Each row was made from one small tree. The marks that hang from a mark follow it in brackets, in the order of their numbers. Every link used is in the known rows. Write each row's tree.
Known rows
K967(K826): [0 19 5 9 2 -19 19 -16 -1 -14 6 14 -5 18 6 -19 5 4]
K826(K42(K861) K883): [1 9 -2 4 -3 -16 19 -8 18 -13 -1 -4 -4 20 7 -19 17 4]
K861(K42): [11 10 9 21 1 -13 9 0 12 -6 -5 8 -3 16 -1 -14 -1 8]
K883(K826): [8 9 2 -2 -2 0 0 -7 11 -2 6 17 -3 12 -11 -8 -9 -7]
K861(K25 K42 K967(K826(K883))): [15 9 3 29 -8 -32 13 5 31 -11 -21 -7 -3 30 -5 -20 4 15]
K826(K42): [5 3 -3 5 2 -13 11 -13 4 -12 1 12 -2 16 7 -12 1 4]
K848(K861(K967(K826(K42 K883)))): [13 14 0 18 -2 -30 11 -4 8 -18 -5 6 4 22 8 -21 5 6]
K967(K826(K42)): [0 10 -1 8 1 -23 21 -22 -3 -17 3 12 -7 18 12 -17 4 8]
K883(K394 K826(K42)): [13 9 0 -4 -12 -6 -4 -16 13 -5 -5 12 -4 19 0 1 -1 -5]
K826(K42(K861) K883(K394)): [4 15 1 4 -10 -17 15 -10 21 -13 -6 -7 -3 24 10 -14 23 3]
K848(K861(K25 K42 K967(K826))): [17 14 2 25 -4 -38 9 2 14 -15 -11 2 6 25 1 -20 1 11]
K967(K826 K861(K25 K42)): [-1 15 2 20 -5 -42 26 -21 -1 -17 -4 9 -5 25 7 -23 7 12]
K826(K848(K861)): [10 19 3 9 -6 -23 7 -4 17 -10 8 12 3 25 2 -20 8 -3]
K42(K861(K25 K967)): [2 18 4 4 -2 -12 18 3 12 -8 -3 1 -1 18 3 -20 12 11]
K826(K42 K883): [5 5 -3 9 -3 -17 11 -8 22 -12 -2 0 -2 22 1 -16 10 -2]
K848(K861): [9 19 4 11 2 -23 6 -3 4 -13 7 13 8 17 2 -18 2 -2]
K42(K861(K25 K967(K826))): [0 19 4 5 -3 -18 23 -3 8 -12 -3 1 -3 19 7 -22 13 14]
K42(K861(K967)): [4 17 7 6 0 -5 19 2 4 -9 -2 6 -4 12 9 -20 11 13]
K883(K394): [8 23 9 6 -7 -9 2 -8 12 -7 -1 9 1 21 4 -9 11 -2]
K826(K848(K861(K967)) K883): [14 19 1 17 -13 -25 6 5 37 -11 -1 -1 3 31 -3 -24 16 -5]
K848(K861(K42 K967(K826(K883)))): [18 14 5 28 -4 -32 10 3 12 -16 -11 3 3 22 5 -21 3 11]
K826(K42 K848 K883): [7 7 -6 9 -11 -22 11 -8 35 -11 -1 -1 -4 31 2 -19 16 -3]
K967(K826(K883)): [0 20 5 11 -1 -21 20 -12 11 -14 4 5 -5 22 2 -22 11 -1]

Write each row's tree
[9 24 6 9 -17 -17 4 -2 40 -6 -1 -2 -1 33 -3 -17 23 -10]	K826(K848 K883(K394))
[13 27 4 12 -18 -27 3 -1 38 -10 0 -3 5 35 0 -19 24 -10]	K826(K848(K861) K883(K394))
[11 10 1 17 -7 -19 14 -7 14 -15 -13 2 -5 23 9 -17 9 11]	K861(K967(K826(K42 K883(K394))))
[4 5 -4 3 -1 -17 18 -8 7 -13 -5 3 -3 18 10 -15 8 13]	K826(K42(K861(K25 K967)))
[9 13 4 18 -3 -15 15 -2 14 -13 -8 5 -4 20 3 -21 7 8]	K861(K967(K826(K883)))
[-1 17 1 22 -8 -44 26 -18 11 -17 -6 1 -5 29 2 -25 13 8]	K967(K826(K883) K861(K25 K42))
[9 8 -6 13 -8 -29 14 -7 21 -14 -11 3 -3 30 3 -19 6 11]	K861(K25 K967(K826(K42 K848)))
[3 22 8 8 -5 -12 22 -3 7 -13 -5 0 -6 18 12 -21 18 13]	K42(K861(K967(K826(K883(K394)))))
[-5 11 -7 9 -4 -42 28 -31 -7 -21 0 11 -5 25 13 -21 8 10]	K967(K826(K42) K861(K25))
[10 1 -5 -3 -8 -7 3 -13 17 -5 3 15 -7 19 -5 -8 -6 -5]	K883(K826(K42 K848))
[17 8 1 7 -9 -12 -1 -2 21 -4 -1 13 -2 20 -8 -11 -7 -3]	K883(K826(K848(K861(K42 K967))))
[13 16 4 19 -2 -34 5 1 16 -11 -3 4 9 24 -4 -18 1 2]	K848(K861(K25 K42))
[2 24 7 11 -6 -22 16 -14 13 -14 0 3 -4 25 4 -18 16 -1]	K967(K826(K883(K394)))
[11 12 -1 -8 -18 -9 2 -16 19 -5 -4 8 -6 23 5 -3 7 -2]	K883(K394 K826(K42(K861) K848))
[10 11 1 -7 -12 -5 2 -16 10 -6 -4 9 -5 17 4 -1 3 -1]	K883(K394 K826(K42(K861)))
[16 20 3 -1 -17 -13 -7 -9 22 -4 0 12 1 25 -4 -5 4 -10]	K883(K394 K826(K848(K861)))
[14 10 -2 -4 -17 -9 -4 -16 22 -4 -4 11 -5 25 1 -1 3 -6]	K883(K394 K826(K42 K848))
[5 3 -3 -7 -3 -4 8 -13 6 -6 3 13 -6 11 -1 -8 -5 0]	K883(K826(K42(K861)))
[-3 15 -2 6 -3 -28 27 -17 10 -18 0 -1 -7 24 9 -22 15 6]	K967(K826(K42(K861(K25)) K883))
[3 12 2 18 -4 -30 15 -11 7 -10 -4 9 0 22 0 -19 4 8]	K967(K861(K25 K42))
[16 9 2 27 -10 -32 13 2 28 -10 -19 -2 -4 31 -1 -19 3 17]	K861(K25 K42 K967(K826(K848)))
[11 7 -1 15 -5 -19 16 -8 10 -15 -8 9 -7 22 11 -18 4 13]	K861(K967(K826(K42 K848)))
[11 18 0 15 -3 -35 9 -2 11 -16 -4 6 8 25 2 -21 3 5]	K848(K861(K25 K967(K826)))
[18 5 3 26 -5 -22 5 10 28 -6 -20 -1 0 25 -7 -15 -2 15]	K861(K25 K42 K967)
[19 12 3 24 -4 -33 4 7 18 -12 -11 2 8 24 -2 -19 -1 9]	K848(K861(K25 K42 K967))
[13 18 4 -3 -17 -5 -6 -10 24 -1 -1 12 -3 24 -5 -3 4 -10]	K883(K394 K826(K848))
[18 9 6 32 -9 -23 15 3 25 -11 -18 -1 -8 26 4 -20 6 17]	K861(K42 K967(K826(K848 K883)))
[7 6 -4 4 -8 -16 19 -9 14 -12 -3 5 -8 22 15 -18 13 13]	K826(K42(K861(K967)) K848)
[-4 12 -8 9 -9 -45 28 -31 2 -20 1 11 -7 31 13 -23 13 9]	K967(K826(K42 K848) K861(K25))
[2 19 7 8 -2 -12 24 -2 6 -13 -3 2 -6 15 10 -23 15 13]	K42(K861(K967(K826(K883))))
[8 11 -1 8 -9 -18 7 -10 26 -12 -7 -3 -1 26 5 -12 16 -3]	K826(K42 K883(K394))
